Each row was made from one path, in order. Every step used is in the known rows, and no mark comes twice. Write each row's path.
Known rows:
vute > zimobot > vosuk > zoka > tiku > bidab: [-0.40  0.76 -0.17 -0.36 -2.54 -0.43  0.85  3.82 -0.74 -0.52 -1.83  1.54
 -2.84  2.39  0.41 -0.44 -2.86  1.45 -1.04  1.16 -0.23  0.73  0.36]
vosuk > meka > zoka > tiku > bidab: [ 2.90  0.25  0.29 -0.21 -1.07  0.54 -1.97 -0.88 -3.82 -1.59 -1.30 -3.34
  1.28  1.67  0.56  2.82 -1.33  0.38 -0.90 -0.13  1.97  2.92  3.70]
zimobot > vute > podoz: [-0.30  1.30  2.79  2.38 -1.75 -0.35 -1.76 -0.40  0.22  1.24 -4.04 -3.07
  0.56 -5.22  2.98 -4.49  5.25 -1.69 -1.78 -0.37 -0.01 -1.61 -1.37]
meka > zoka > tiku > bidab: [ 2.66  2.26  0.66 -2.10 -2.49 -0.57 -0.84  0.51 -4.62 -0.13 -0.27 -0.88
  1.15  0.13  2.15  1.33 -1.07  3.45  0.42 -0.57  1.99  2.22  2.86]
bidab > meka > zimobot > vute > koguk: [-0.26  3.52  4.75 -0.88  1.05  1.75 -3.32 -5.85 -2.71  1.06  0.29 -1.11
  2.37 -0.07  2.83 -1.14  2.38 -1.77 -2.00 -0.54  2.51 -0.29 -0.51]
zimobot > vosuk: [-2.66 -2.41 -3.59 -0.47  0.22 -0.70  0.96  1.34  2.21  2.00 -0.97  0.04
 -0.40 -0.92  1.45 -0.82  0.15  1.02 -1.33 -1.97  0.11 -0.06 -1.18]
vosuk > zoka > tiku: [ 2.30  2.07 -0.79 -1.02  0.11  0.07  0.24  2.04 -0.62  0.98 -1.35 -0.97
  0.21 -0.16 -0.80 -0.41 -0.68  0.89 -0.41  0.04  0.37  1.62 -0.62]
podoz > pini: [-0.78 -0.84  0.95 -0.71 -1.12  0.75  0.28  0.41  0.39  1.64 -0.11 -0.62
 -0.07 -2.77  1.79 -2.63 -0.09  1.76 -1.32 -3.70  0.12 -1.79  1.53]
zimobot > vute: [-1.79  3.15  1.10 -1.61 -2.66  0.40 -1.51  1.58  0.16  2.18 -3.64 -3.56
 -0.78 -3.82  3.18 -4.51  3.97  0.51 -2.75 -1.13  0.14 -2.12  0.22]
zimobot > vute > koguk: [-1.02  3.25  2.50 -1.10 -0.63  1.51 -2.25  1.36 -1.00  1.01 -3.62 -3.90
  0.71 -1.46  5.71 -1.46  4.12 -0.60 -3.63  0.16 -0.49 -0.21 -0.58]
koguk > vute > zimobot > vosuk > zoka > tiku: [-0.74  2.55 -2.79  1.06  0.99 -1.21  1.95  3.12  0.18 -3.74  0.79  3.56
 -4.01  1.89 -2.13  0.71 -0.62  1.10  1.91  3.36 -3.56  0.33 -2.05]
vosuk > meka > zimobot: [-0.72 -1.49 -1.78  0.56  1.92  0.88 -2.12 -3.01  2.18  1.22 -1.14 -3.09
  1.44 -1.48  0.49 -1.02 -0.95 -1.75 -1.77 -2.06  1.97 -1.43  0.62]
bidab > meka: [-1.57 -0.29  2.04 -2.14 -0.60 -2.66 -0.18 -2.35 -2.50  3.80  0.85 -0.25
 -0.34 -0.38  0.97 -2.18  1.24  0.47  0.75 -1.16  2.01  0.10 -0.77]
meka > zimobot > vosuk: [-1.97 -1.45 -4.20 -0.01  1.65  0.49  0.11 -1.91  3.28  1.85  0.62  0.89
  1.37 -1.37  0.68 -0.92 -1.58  1.04 -1.07 -3.02  1.53 -1.08 -0.67]
koguk > vute > podoz > pini: [ 0.55 -0.14  1.81  4.88  1.09 -1.05  0.25 -2.19 -0.76 -3.42  1.38 -0.13
 -0.43 -3.65  1.88 -0.56  1.55  0.30  1.54 -0.76 -2.18 -0.67 -1.94]
zimobot > vosuk > meka > zoka > tiku: [ 0.94 -3.27 -4.39  0.78  2.30  1.41  0.18 -1.51  0.47 -2.17 -0.11  0.74
  2.04  1.65 -3.81  3.60 -0.73 -0.47 -0.27 -1.05  0.19  2.77  2.22]
vosuk > zoka > tiku > vute: [ 2.40  0.69  0.52 -0.32  0.03  0.57  1.82  5.56  2.05  0.34  0.21 -1.66
 -0.21  0.54 -1.03  1.62 -0.22 -0.21  1.14  2.31 -2.70  0.20 -1.81]
koguk > vute > zimobot > vosuk > meka > zoka: [-4.36 -2.14 -4.48  1.83  2.44 -0.36  1.39 -0.89  1.12 -5.62  1.25  3.85
 -3.50  0.60 -1.94  1.38  1.15 -2.73  0.30  1.76 -1.75 -1.22 -0.12]
zoka > tiku: [ 1.76  1.87 -0.10 -2.19 -1.44 -1.87 -0.66  2.38 -1.62  2.84 -1.16 -2.48
  0.98 -0.88  1.45 -0.79  0.31  3.97  1.65 -0.16 -1.23  0.65  1.13]
koguk > vute > zimobot: [-3.31  3.39 -0.11 -1.01 -1.17 -3.62  0.73  2.91 -1.12 -0.52  0.28  0.57
 -4.42 -1.93  3.34 -2.98  2.27  1.97  2.46  2.88 -3.13 -3.51 -1.16]
vosuk > meka > zimobot > vute > podoz: [ 0.46 -0.29  1.99  4.70  1.19  2.14 -3.98 -4.99  2.05 -0.65 -3.56 -3.99
  2.34 -4.30  0.54 -3.22  3.13 -4.70 -2.81 -1.14  1.52 -2.04 -0.37]
koguk > vute: [-1.16  2.84 -1.63 -0.05  0.36 -2.72  0.25  1.22 -0.92 -0.97  0.41 -2.01
 -2.13 -1.63  3.32 -0.44  1.59  1.79  1.21  1.25 -1.48 -0.31 -2.06]
vosuk > meka > zimobot > vute: [-0.98  1.41  0.29  0.91  0.12  2.87 -3.70 -2.95  2.19 -0.19 -3.35 -4.51
  1.01 -2.71  0.73 -3.33  1.88 -2.62 -3.83 -1.74  1.65 -2.71  1.47]
bidab > meka > zoka > tiku > vute > podoz: [ 3.28 -1.74  4.65  1.95  0.92 -1.84  1.39 -2.47 -2.43 -0.66  4.34  3.01
  2.62 -0.33 -2.89  2.84  2.73 -1.60  5.46  2.38 -1.32  1.36 -1.08]
meka > zimobot > vute: [-0.91  3.85  0.67 -0.96 -1.29  1.72 -2.53 -1.54  1.34  1.69 -2.08 -2.34
  1.16 -4.25  2.30 -4.65  2.22  0.12 -2.32 -2.17  1.69 -3.20  0.78]
tiku > zoka: [-2.17 -0.04 -0.05 -2.97 -2.86 -2.26  0.26 -3.52 -0.45  2.56 -0.59  0.59
 -0.39 -2.66  3.70 -1.56  0.86  3.63 -0.96 -0.83  1.31 -0.38  1.21]

Write each row's path:
[-4.70 -1.33 -3.10  2.13  1.33 -1.72  0.58  1.28  1.77 -3.26 -0.42  0.30
 -4.45  0.98  0.09 -0.01  0.73 -1.27  0.58  2.46 -3.57 -1.72 -1.20] => koguk > vute > zimobot > vosuk > meka
[ 2.97  2.38  3.89 -1.05 -1.81 -1.28 -0.90 -1.32 -5.37  0.71  0.06 -1.49
 -0.50  3.28  0.03  0.81 -2.26  0.85 -0.44  0.32  3.35  3.97 -0.19] => vosuk > zoka > tiku > bidab > meka
[-1.21 -1.28 -1.18 -1.34 -0.80 -0.43  3.38  4.97  1.90 -1.03  2.72  5.30
 -1.08  0.57 -2.27  1.49  0.74  1.11  3.68  2.47 -4.57 -2.23  1.42] => meka > zoka > tiku > vute > zimobot > vosuk
[-4.74 -3.88 -2.39  0.27  0.02 -0.61  0.49  1.64  2.64  0.97 -2.37  0.23
 -2.80  0.20 -0.10 -1.93  0.39 -1.66 -1.24 -0.04 -1.49 -2.44  0.29] => vute > zimobot > vosuk > meka
[ 1.98  1.34  1.58 -2.76  0.07 -1.57  0.16 -3.96 -5.15  1.13  2.78  2.91
  1.96  0.67 -2.61  0.87  0.82  1.52  2.87 -0.69  2.07  2.20  1.83] => bidab > meka > zoka > tiku
[-2.68 -4.50 -3.92  1.23  1.63  0.36 -0.07  0.06  2.98  0.44 -2.39 -2.29
 -0.27  0.62 -0.03  0.48 -0.35 -1.67 -2.30 -1.89  0.19  0.65 -0.43] => zimobot > vosuk > meka
[-4.43 -5.20 -2.27  0.70  1.01  1.09  3.00  2.86  4.66 -2.16  1.02  3.43
 -2.41  0.40 -2.32  1.31  1.21 -4.07  0.04  1.50 -2.94 -3.48  0.36] => tiku > vute > zimobot > vosuk > meka > zoka
[ 0.78  0.41  6.83  3.59 -0.20  2.12 -2.73 -8.78 -1.16 -0.23  1.35  1.08
  2.48 -4.14 -1.05 -4.67  2.67 -2.39 -0.81 -3.78  2.63 -2.42  0.59] => bidab > meka > zimobot > vute > podoz > pini
[ 2.58  0.83 -2.47  1.32  0.57  1.83 -0.66 -0.93  0.45 -1.25  0.06 -0.14
  1.24  2.20 -0.52  2.01 -5.12  1.38 -2.11 -1.57  3.07  2.77 -0.05] => meka > zimobot > vosuk > zoka > tiku > bidab
[-0.17  1.60  2.85 -2.57 -3.02 -2.46  1.44  7.35  0.61  2.35  0.58 -0.29
 -2.04 -0.44  1.22 -1.46  1.29  2.92  4.63  3.70 -5.96 -3.78  0.92] => zoka > tiku > vute > zimobot
[ 3.06  6.17  6.38 -1.48 -3.57 -0.07 -4.44 -4.60 -5.30  1.05 -0.19 -3.14
  1.47  0.72  1.43 -1.81 -0.07  2.52  0.00 -0.43  3.12  0.77  2.70] => zoka > tiku > bidab > meka > zimobot > vute
[ 2.17 -0.18  3.11 -2.01 -0.03 -1.14  1.66 -0.44 -2.50  0.15  4.43  2.52
  1.46  1.39 -2.63  2.64  1.35  0.45  4.47  1.82 -0.89  0.87  0.72] => bidab > meka > zoka > tiku > vute
[ 1.96  0.71  1.50 -0.35 -0.60 -1.19 -1.75 -4.92 -3.30  0.82  2.53  0.26
  1.81  3.59 -0.20  1.86 -3.99  3.30  1.45 -1.28  2.97  2.90  1.36] => zoka > tiku > bidab > meka > zimobot > vosuk
[-2.46 -4.96 -5.20  1.10  2.68  1.83  0.81 -2.12  2.44 -1.74 -0.59  1.29
  0.72  0.16 -2.28  1.77  0.11 -2.89 -2.91 -2.37  1.71  1.03  0.61] => zimobot > vosuk > meka > zoka
[ 3.60 -1.10  2.06  3.56  1.00 -0.11  1.67  3.57  1.88 -0.67 -0.14 -0.89
  1.14 -1.04 -1.16  1.57  1.19 -2.45  2.35  2.82 -2.98  0.72 -3.50] => vosuk > zoka > tiku > vute > podoz
[-0.14  3.83  1.98 -0.43  0.88  2.87 -3.09 -1.88  0.04  0.64 -1.85 -2.93
  2.45 -1.93  4.68 -1.63  2.33 -0.85 -3.36 -0.78  0.94 -1.34 -0.14] => meka > zimobot > vute > koguk
[ 0.19 -1.24  1.16 -0.82 -0.54  0.11  1.22  3.73  0.65 -1.48  0.97  1.02
 -1.06  0.49 -2.50  1.31  1.45 -1.36  3.05  3.33 -4.14 -2.76  2.74] => vosuk > meka > zoka > tiku > vute > zimobot
[ 0.01 -2.51  2.24  2.67  0.11 -1.61  1.39  3.05  2.55  1.43 -0.29 -1.87
  0.55 -3.43  2.82 -0.52  3.03 -1.82  2.00  1.55 -2.97 -1.93 -3.30] => tiku > vute > podoz
[ 2.51  2.59  4.90 -2.22 -3.24 -3.27 -1.83 -1.22 -6.52  2.48  0.55 -2.83
  0.17  2.56  2.23  0.28 -1.43  3.70  1.86  0.29  1.85  2.97  1.41] => zoka > tiku > bidab > meka
[ 2.64  2.96  1.93 -1.76 -3.58 -2.07 -1.67  2.55 -3.85  1.91 -1.97 -4.42
  0.19  0.59  4.12  0.10 -1.45  4.89  0.60  0.21  0.14  1.82  1.65] => zoka > tiku > bidab
[-4.18 -3.16 -1.74  0.23 -0.09  0.68  4.10  6.32  5.71 -0.32  0.23  3.60
 -4.01  0.13 -0.78 -0.95  0.03 -2.94 -0.67  1.93 -3.12 -3.46 -3.16] => tiku > vute > zimobot > vosuk > zoka
[ 3.11  0.61  1.64  0.04  2.11  1.78  1.19  5.28  0.49 -0.98  0.43 -1.93
  1.34  2.81  1.65  4.65 -0.13 -1.30  0.57  3.59 -3.41  2.17 -2.59] => vosuk > zoka > tiku > vute > koguk
[ 1.60 -2.38 -2.43  0.99  0.08  1.26 -0.94 -1.12 -1.65 -2.86 -0.97 -1.17
  1.20  3.11 -0.91  4.27 -2.46  0.43 -1.66 -0.88  1.64  3.95  2.91] => zimobot > vosuk > meka > zoka > tiku > bidab
[-0.75  0.24  2.65 -1.95 -1.74 -1.25 -0.24 -4.07 -5.38  0.70  1.59  1.08
 -0.12  0.51  1.78  0.15 -0.01  0.04 -0.73 -1.52  5.26  1.65  1.03] => tiku > bidab > meka > zoka
[ 3.61  2.91  3.44 -0.38 -0.42  0.04 -1.84 -4.77 -4.17  0.29  1.72 -0.46
  1.20  2.69 -1.01  0.82 -3.84  0.42 -0.13 -0.71  4.95  2.88  0.33] => vosuk > zoka > tiku > bidab > meka > zimobot
[ 2.14 -0.45 -1.50 -0.53  1.02  0.54 -0.82 -1.25 -1.67 -0.92 -0.57 -1.20
  2.02  0.19 -2.25  1.88  0.27 -0.32  0.40 -0.42  0.61  1.69  2.97] => vosuk > meka > zoka > tiku
[-1.43 -3.35 -0.05  0.50 -0.34 -0.71  1.40  5.74  3.45 -0.41 -0.27 -0.49
 -1.99  2.39 -2.02  1.68 -0.09 -0.38  2.94  3.31 -6.30 -2.10  0.65] => zoka > tiku > vute > zimobot > vosuk > meka
[ 1.20 -2.13 -2.41  0.96  1.33  1.25  3.02  5.47  4.09 -1.11  0.74  0.52
 -0.09  2.02 -2.36  3.19 -1.19 -0.49  0.58  1.47 -3.00  1.29 -2.49] => zimobot > vosuk > zoka > tiku > vute
[ 2.05 -1.21 -2.97  1.44  2.67  2.51  1.90  1.96  5.16 -1.59  2.54  1.60
  1.53  1.58 -3.24  3.09 -2.93 -0.90  0.67  0.39 -1.45  0.17 -2.09] => meka > zimobot > vosuk > zoka > tiku > vute
[-1.41 -2.01 -5.18  1.23  3.13  2.55  1.08 -1.92  4.55 -0.26  0.23  2.41
  0.80 -0.60 -1.52 -0.64 -2.44 -2.09 -3.30 -2.96  3.08  0.04 -2.47] => meka > zimobot > vosuk > zoka
[-4.28 -2.13 -3.10 -0.39 -0.07  0.11  2.44  2.83  3.05  0.76 -1.53  3.69
 -3.53 -0.49 -0.81 -3.16 -0.07 -1.88 -2.21 -0.29  0.14 -2.15 -1.82] => vute > zimobot > vosuk > zoka
[ 1.02 -0.71 -3.78  0.22  1.13  0.86  1.27  1.94  1.63 -0.20 -0.91  0.92
  0.35  1.39 -2.32  1.31 -1.74  0.77 -0.99 -0.86 -0.02  2.55 -1.31] => zimobot > vosuk > zoka > tiku
[-1.02 -0.14 -2.21 -0.67 -0.38 -0.28  1.71  3.42  1.37  0.42 -0.97  3.48
 -2.29  0.98 -2.29 -1.28 -1.02  0.55  0.16  0.80 -1.60 -0.32 -0.39] => vute > zimobot > vosuk > zoka > tiku
[-0.04  1.25  3.38 -1.25 -1.29 -1.56 -2.08 -5.16 -3.63  2.58  1.58 -1.32
  0.64  0.47  3.03 -1.25 -2.26  1.05 -0.43 -1.79  4.88  0.23  0.29] => tiku > bidab > meka > zimobot
[-1.25 -2.65 -2.91 -0.30  0.58  0.46  0.55  0.14  0.31 -1.55 -0.09  3.33
 -0.64  1.37 -3.80  0.99 -0.08 -0.42  1.07  0.47 -1.38 -0.15  3.05] => vute > zimobot > vosuk > meka > zoka > tiku
[ 1.81  0.05 -4.32  0.81  2.66  2.07  0.37 -1.35  2.56 -0.64  0.73  2.01
  2.03  1.00 -3.19  1.01 -3.44  0.33 -0.90 -1.78  1.50  1.74 -0.72] => meka > zimobot > vosuk > zoka > tiku
[-0.93 -1.42 -0.44  1.18  1.39  1.18 -0.28 -5.61 -0.37 -0.58  1.80  2.07
 -0.10  2.66 -0.81  0.69 -4.12 -2.26 -3.21 -2.59  6.11  2.22 -2.14] => tiku > bidab > meka > zimobot > vosuk > zoka
[ 0.12  1.16  1.75 -2.60 -2.02 -0.93  2.29  5.10 -0.18  0.20  2.24  3.39
 -1.15 -0.96 -0.78  0.04  1.78  1.51  4.44  3.11 -4.05 -3.24  2.14] => meka > zoka > tiku > vute > zimobot
[ 1.73 -0.59 -1.24  0.53  3.04  0.88  0.20 -5.36  0.09 -0.17  3.04  3.91
  2.02  2.85 -5.16  1.82 -3.37 -0.54  0.65 -1.66  3.03  2.77 -1.17] => bidab > meka > zimobot > vosuk > zoka > tiku
